Each row was made from one small tree. The marks that hang from a mark follow it in brackets, in alphabetical order. Every link used is in the known rows. Write each row's tree.
In the rows, zero is written as 128.
Known rows:
safol(gopuso(sipi(vagad) sulup) rivuz rutu): [134  97  91 160 172 140 136 137 137 103 117  55 150 130  91 101  89 109
  80 151 128 158 109 105  66 111  94 103 116 164 159 135  74 161 161 111
 123 144 122]
rivuz(sipi(gevip(safol) mabu vagad) tusa): [124 134  97  71  71 101 150 117 135 170 162 165 125 113 113 119 155 150
 175 181 166  82  68 152 177 138 118 202 176  92 120 177 150 147 134 169
 132 132 163]
safol(rutu(sipi)): [ 97 139 160 184 145 144 118 128 152 101 108 120 169 133 164 154 107 140
 130 119 144 164 128 139 142 118 101 121 155 151 181 125 118 183 131 121
 131 126 128]
gevip(safol): [111 133 164 175 118 123 131 120 162 145 143 125 125 113 121 168 144 132
 144  96 101 128 123 127 144 118 168 117 132  83 126 130 150 144 101 150
  86  97 134]
rivuz(sipi tusa(gevip mabu vagad(safol(rutu)))): [144  97 138  84 105  81 130 122 102 131 133 191 113 125 138  80 100 126
 180 155 187 142 111 144 122 120  67 148 144 147 117 116 135 111 129 138
 152 162 153]
rivuz(sipi(mabu) tusa(vagad)): [101 146  85  82  85  97 120 139 134 171 139 212 103 126  85  88 103 145
 180 176 168 102  87 165 181 117  93 145 173 112 133 146 162 194 130 126
 121 137 147]
mabu(safol(gopuso rivuz) sipi(gevip(tusa) vagad)): [153 108 106 114 130 110 116 126 130 148 178  79  70 113 133  70 151 173
  88 134  58  84  94 148 142 160 138 154  94 145  74 152 142  92 126 111
 133 142 108]
sipi(gevip(safol(gopuso rutu)) mabu rivuz(tusa) vagad): [122 106  54 124  71 142 126 170 116 124  91 136 127  96 126 128 175 153
 139 144 126  44  41 101 168 158 153 174 118 150 114 161 130 104  79 156
 139 134 183]
gopuso(sipi(gevip(safol(rutu)) mabu rivuz) tusa): [109 149  24 134  98 169 142 140 112  84 146  78 130 128 177  95 165 127
 101 120 205  79 156  86 153  88 138 114 101 118 108 151 104 143 171 121
 117 119 150]
vagad(safol(rivuz(tusa))): [131 143 162 113 120  99 125 130 106 141 122 152 127 160 114 136 117 127
 157 121 108 147 145 117  93 130 137 101 108  94 148 107 166 138 107 131
  89 105  99]
gopuso(sipi(gevip mabu(tusa) rivuz vagad(safol)) sulup): [193 103   4 170 158 163 163 167  87 127 148 117 152 122 155 121 173 101
 139 111 172 154 140  83 114 145 131 137 112 125  93 110 116 141 187 105
 174 134 121]
tusa(gevip(safol(rivuz rutu) sipi) mabu vagad): [140  92 165  96 122 103 134 107 108 123 125 152 104 141 122  89 142 131
 119 114 141 114  74 103 121  98 123 123 151 127 108 107  91  58  92 168
 140 158 159]
gevip(sipi(vagad)): [122 119 156 107 124 118 139 120 166 151 128 120 134 139  74 151 161 134
 122 115 126 123 105 137 144 161 141 159 172 138 136 129 149 155 162 148
 116 123 122]
gopuso(sipi(rivuz) sulup(gevip(safol tusa(mabu vagad)))): [130 136  28 139 139 158 150 117 128 121 102 146 116 137  90 169 124 112
 102 100 125 160 158 112 124 113 128 105 111 107 131  86 104  76 172  93
 149 133 110]
rivuz(tusa(mabu)): [112 129 120 139 114  88 148 140 113 138 107 190 106 149  96 135  87 113
 173 156 129 119 165 159 150 139 118 142 131 104 136 114 182 121  94 123
 126 130 110]
sulup(gevip(sipi tusa(mabu))): [106 170 151  69 104 119 125  91 131 148  91 167 112 149  53 204 111 108
 111 131 104 110 161 161 149 164 129 146 147 105 156  88 156  65 130 109
 148 105  89]
safol(gopuso(sulup tusa)): [135 113 131 148 172 125 137 135 149 111 125  92 142  93 103 122  91  68
 114 129 114 135 203 114  94 137 148  99  92 126 106 133 135 174 142  93
  99 131  99]
vagad(safol(gopuso rutu(tusa(gevip(sipi(rivuz)))))): [135 132 175 144 140 154 101 128 111 108 102 118 154 108 168 152 139 101
 128 108 125 132 150  97  94 142 141 112  94 179 142 114 115 107 109 121
 136 127 125]
gevip(safol(rivuz rutu) sipi tusa(mabu)): [ 88 178 216  65  87 121 117  58 111 156 114 137  96 159  57 161 116 105
 132 160 141  79 116 142  91 121 151 147 165 119 183 109 137  52 123 147
 127 147 144]
tusa(gevip(sipi) mabu(safol(gopuso rutu)) vagad): [164  68 128 142 135 123 124 115 115 118 121 127  88 104 121  91 137 114
 108 117 126 121 101 124 146 139 105 103 131 191  71 106 106  50  74 137
 166 174 140]
gevip(safol(rutu) sipi(mabu rivuz vagad)): [121 147 124 123  93 166 121 118 157 158  99 126 119 133  85 156 192 153
 133 135 158  74  45 103 148 140 156 142 181 160 146 129 118 121 131 180
 114 137 186]
sulup(gevip(safol sipi(rivuz))): [126 165 122  97  79 143 124 118 153 155 102 132 115 135  59 210 173 141
  97  87  98 100 112 111 169 131 154 118 129  83 150 112 116  63 128 148
 113  69 117]
mabu(safol): [156 129 104 195 143 126 141 123 167 149 169 128  99 119 113 150 147 148
 138  89  85 144 148 140 169 140 135  81 118 141 109 121 160 130  75 124
 115 111 110]
tusa(gevip mabu(safol(gopuso rivuz(sipi) vagad))): [200  92 130 122 140 128 161 118 105 147 179 114  94 121 141  96 123 116
 136 159 119 115 168 134 135 134 122  86 148 135  79 137 117  44  43 166
 141 152 137]
vagad(safol(gopuso(sipi sulup(gevip) tusa) rutu)): [141 130 121 168 155 159 109 115 132  86 100  58 169 120 140 150 101  76
  95 128 154 186 181 102  47 126 104  87  73 154 130 108 104 154 183 103
 116 121 105]
sulup(gevip(safol(vagad) sipi tusa)): [ 95 202 181  65  74 145 125  76 167 171 131 135 143 154  60 241 150 134
 109 126 102 132 115 174 141 146 156 161 150  91 168 148 143 103 140 143
 135  96 133]
safol(rutu(sipi) vagad): [105 152 174 180 140 167 122 133 165 109 137 113 201 155 176 165 116 143
 144 147 170 187 127 166 122 119 101 129 174 166 195 166 118 215 132 148
 144 142 161]
sulup(gevip(safol(vagad) sipi(mabu) tusa)): [ 97 214 157  68  78 157 120  74 157 181 120 157 138 159  66 233 149 132
 119 155 113 115 105 173 154 148 160 154 169  90 157 144 147 111 118 150
 140 103 143]
vagad(safol(gopuso(tusa) rivuz rutu)): [126 130 180 127 135 129  94 133 113  97 106  76 145 127 131 111 101  98
 114 123 126 127 157  92  44 121 133  74  80 147 143 114 121 155 125 122
  75 111 119]
rutu(safol(gopuso rivuz vagad) sipi(gevip(tusa(mabu)))): [106 166 211  72 132 183 108 114  59 128  72  98 169 127 158 139 130 129
 125 180 133 119 128 141 114 150 176 157 153  71 167 159 136  90 107 120
 126 117 110]
vagad(safol(gopuso rivuz rutu(sipi tusa))): [ 98 163 183 137 152 162  91 123 100  97  89 111 178 138 184 156 100 112
 121 142 103 150 148 100  67 111 138  94 118 140 182 123  96 146 115 127
 107 120 111]
gopuso(tusa): [108 141 133 125 146 109 144 138 161 109 146 114 136 133 129 117 115 121
 125 101 131 124 195 124 128 118 146 107 109 114 119 138 153 201 150 110
  85 113 117]
safol(gopuso rivuz(sipi) rutu(tusa(gevip mabu)) vagad): [138 143 163  88 145 142 133 130 109 119 171 121 160 139 163  95  84 113
 137 199 154 113 152 140  86  94 104 119 155 163 177 181  70 123  87 160
 151 159 170]
sulup(gevip(sipi)): [127 157 134 102 105 122 127 113 158 147 113 137 130 146  61 196 141 131
  98 104 104 131 135 138 169 143 121 127 138  96 153 109 132 108 136 125
 126  74  89]

Write each row's tree:
[101 103  46 139 120 163 111 165 117  71  98  72 129 106 161  64 110 123
  76 132 170 107 122  99 133 102 108  94  91 190 100 149  81 178 147  96
 129 148 162]  safol(gopuso(sipi(mabu rivuz) tusa(gevip vagad)) rutu)
[144 145 131  95 162 118 158  90 178 155 119 154 149 141  49 200 126 111
 111 111  98 171 148 148 124 168 123 155 142 129 149 101 136 125 163 101
 153 129  95]  gopuso(sulup(gevip(sipi(vagad) tusa)))
[ 88 209 141 126 177 200 131 144 106 125  61 172 173 140 201 166 156 179
 145 113 114 144 150 108 175 111 183 135 145  96 191 131 122 141 130 105
 114 100 107]  rutu(safol sipi(rivuz) tusa)
[118 140 140 144 139 115 135 100 129 144 130 170  86 126 103 159 101 114
 158 127  94 117 185 167 139 163 146 115 137 142 121  92 194  89  78 100
 136 148 110]  gevip(tusa(mabu(safol)))
[115 118 158 148 132 117  99 146 125 110 111  88 126 116  94 110  84 120
 102 134 101 103 115 113  98 116 116  84 105 148 169 129 110 144  85 115
 100 110 121]  safol(gopuso rivuz rutu)
[105 103 114 143  93  89  98 151 102 116 107 164  93 119 131  72 102 130
 146 158 139  99  86 151 137 118 104 171 102 121 107 135 148 111 120 123
 145 148 134]  rivuz(tusa(mabu(sipi(gevip(safol(gopuso rutu)))) vagad))
[108 116 156 119  81 160 106 129 156 138  84  69 122 101  66 163 176 133
  99 120 125  74  54  99 118 148 165 144 143 167 148 143 103  99 148 168
 106 125 172]  gevip(safol(gopuso rutu) sipi(rivuz vagad))
[180 126 119 187 156 128 124 129 127 141 175 135  82 165 149  71 117 150
 149 167 145 122 149 154 118 115  98  95 141 153 118 113 142  98  93 150
 137 156 134]  tusa(mabu(safol(rivuz rutu vagad) sipi))
[125 122 149  65 106 107 109 136 116  96 156  56 130  97 112  63  96 103
  95 149 162  66 143 100  91  98  99 110 100 138 155 163  82 140 146 116
 100 116 132]  safol(gopuso(tusa) rivuz(sipi(gevip)) rutu)
[201  79 111 117 156 102 179 112 122 145 175 138  86 132 142  88 136 146
 139 130 106 119 148 120 152 136 113 101 157 134  75 110 120  45  63 167
 137 155 132]  tusa(gevip mabu(safol(rivuz(sipi(vagad)))))
[148  76 150  93 119 129 103 145 104 120  99 129 118 100 131 104 170 119
 109  71 114 126  99  88 130 152 147 110 105 158  78 105 122  97 116 121
 128 132 128]  tusa(gevip(sipi(rivuz)) vagad(safol(gopuso)))
[124 106 147  73 111  93 140 121 153 138 177 135 133  91 123 122 147 140
 148 120 141 103 117 152 147 162 121 188 161 133 129 147 154 147 164 122
 137 132 134]  rivuz(sipi(gevip(tusa) vagad))
[127 107 126  73  83  77 149 118 116 153 147 191  97 119 116  91 112 135
 172 158 159 115  98 150 160 106 100 159 158 100 101 142 133  98 116 154
 138 152 159]  rivuz(sipi tusa(gevip(safol) mabu vagad))
[ 74 188 164 119  99 144 112  88 163 129  95 138 152 140 113 236 113 152
 101 110  86 152 109 158 145 127 128 143 132 105 179 127 119 117 128 121
 136  98 132]  sulup(gevip(safol(rutu(sipi)) tusa))
[141  75 136 123 145  95 144 131 104 119 131 168  99 129 151  84 131 140
 134  96  97 120 105 102 131  99 145 102 137  93  76 106 115  75  62 157
 119 143 146]  tusa(gevip(safol(rivuz)) mabu vagad)
[151 138 118 141 177 111 154 104 150 138 115 182 136 132  84 185  90  94
 136 115  96 168 195 143 122 155 119 119 125 112 140  76 150 104 116  90
 152 129  83]  gopuso(sulup(gevip(tusa(mabu))))
[147 118 150 128 166 129 124 116 167 134 148 125 165  98 138 131 123 115
 157 145 146 156 134 125  80 141 111 140 154 170 146 130 115 176 173 141
 118 147 142]  rivuz(sipi(vagad(safol(gopuso(sulup) rutu(tusa)))))
[120 121 152 165 173 130 126 141 168 107 119 137 179 137 169 152 143 151
 151 100 107 175 112 123  87 148 135 141 129 178 148 120 139 195 140 147
 117 138 144]  sipi(vagad(safol(rutu(tusa))))
[105 120 108 118 117 151 142 141 116 121  77 145 144 118 148 149 129 134
 119 121 101 146 114 109 163 120 145 132 135 111 125 144 100 120 126 119
 137 142 130]  rutu(sipi(rivuz(tusa(gevip(safol(gopuso(sulup))) vagad))))
[156  90 126 175 148  98 122 143 103 118 145 157  86 118 173  69 123 117
 155 142 145  92 178 137 151 139 118 144 124 100  87  89 171  86 113 120
 138 129  90]  tusa(mabu(sipi(gevip)))
[157 109  99 139 112  99 120 203 101 153 175 140  77 118 171  65 156 177
 128  67 111 115  80 122 171 100 140 150  81  99  63 140 113 152 162  99
 160 106 155]  mabu(sipi(rivuz) tusa(gevip(safol) vagad))
[ 85 177 165 112 198 172 139 126 116 115  86 176 191 138 237 135 151 191
 128 103 102 194 104 126 178  99 162 157 147  98 149 153 100 172 126 109
 141 128 119]  rutu(safol sipi tusa(gevip vagad))
[133 136  61 153 183 140 180 115 155 101 164  84 153 144 130 108 107  84
 105 123 179 187 223 117 100  96 117 105 105 114 115 132 115 201 224  89
 115 144  97]  gopuso(sipi sulup tusa)
[135  66 141 120 133 104 130 139  93 113 108 144  95 107 143  83 120 124
 117 111  83 104 100 100 121 109 154 102 125  97  67 114 107  62  53 151
 115 142 142]  tusa(gevip(safol(gopuso rivuz)) mabu vagad)
[101 143  11 169 110 174 128 152 106  99 139 139 132 122 191 112 174 144
 121 107 167  98 102  94 174  86 138 125 117 126 129 140 100 131 128 119
 149 122 147]  gopuso(sipi(gevip(safol(rutu(tusa(vagad)))) mabu rivuz))
[114 106  98 183 143 146 129 134 148 102 127  78 160 142 153 134 143 143
 118 114 153 185 115 127 100 133 108 128 131 158 133 122 128 189 191 134
 115 129 130]  gopuso(sipi(vagad(safol(rutu))))
[141 129 165 149 155 128  86 134  78  96 119 120 133 126 192  95 107 103
 134 149 122 111 156 101  64 119 128 112  86 140 139 103 118  94 104 125
 120 127 102]  vagad(safol(gopuso rivuz rutu(tusa(mabu(sipi(gevip))))))
[ 91 141 145  98 144 126 107 138 134  80 112 114 160 153 161  91 117 134
 115  95 144 154 143 102  78  90 129  91 110 136 138 128 113 210 177 117
  83 133 133]  gopuso(tusa(vagad(safol(rivuz rutu(sipi)))))
[126 114 122  71  78  78 114 136 114 137 159 174 126 106 122  92 138 129
 174 123 169 123 100 141 141 128  94 164 121 109 128 144 155 146 157 120
 134 120 124]  rivuz(sipi(gevip) tusa(vagad(safol)))
[117 135  89 146  91 137 148 123 101 110 166  95 141 155 148 122 135 124
 124 148 183 132 127 134 126  90 109 148 123  93 149 163 112 107 140 146
 147 123 134]  gopuso(sipi(gevip(safol(rivuz(tusa(mabu)) rutu vagad))))
[148  92 161 100 139 107 170 116 158 143 148 121 138 131 122 134 164 144
 112 100 117 145 113 130 166 157 130 161 154 141 100 136 130 129 129 147
 141 134 129]  tusa(gevip(sipi(vagad)))
[105 114  97 134 118  78 117 158 114 135 109 204  83 151 114  69  90 142
 163 155 133 119 119 165 152 121 103 155 125 113 108 114 175 147 131 111
 130 148 118]  rivuz(tusa(mabu(sipi) vagad))
[103 130  90 177 160 154 137 134 147  98 129  99 174 151 178 146 139 147
 121 120 144 189 127 127 101 118 119 136 130 159 147 132 117 194 191 129
 126 132 128]  gopuso(sipi(vagad(safol(rutu(tusa)))))
[172  78 139 166 166  95 146 130 111 126 149 158  87 128 192  63 112 133
 144 141 132 124 173 140 162 137 109 137 130 116  63  90 151  86  95 132
 147 146 108]  tusa(gevip mabu(sipi))
[191 151  99 159 124 133 139 141 124 178 169  86 104 105  51 193 127  89
 106 107  75 145 146 141 140 148 134 102  88 115 105 137 117 103 129  95
 170  91  98]  mabu(safol(gopuso(sulup(gevip(sipi)))) tusa)
[121 112 149 199 129 156  83 132 119  96 102  68 151 105 153 143 110  93
 122 127 149 163 140 115  74 137 115  93  96 161 136 106 133 154 145 115
 108 112 115]  vagad(safol(gopuso(sipi) rutu))
[111 147 147  87  97 120 129 155 114 149 135 116 139 155  72 128  91 119
 131 180 101 117 130 158 107 127 141 124 122 102 162 190 141 159  87 139
 108 117 132]  safol(gopuso rivuz(tusa) vagad)
[144 102 146 168 161 111 107 144 158 138 142 125 118 135 169  89 145 167
 141 125 116 150 111 141 117 153 126 156 127 137  92 108 166 185 180 133
 102 129 117]  mabu(sipi(vagad(safol)))
[171 137 105 194 120 119 103 170 113 175 193  78  62 104 125 101 120 135
 119 129  83 115 130 164 157 134 130 121  75 118  70 148 144 147 142  90
 152  98 109]  mabu(safol(gopuso) sipi tusa)
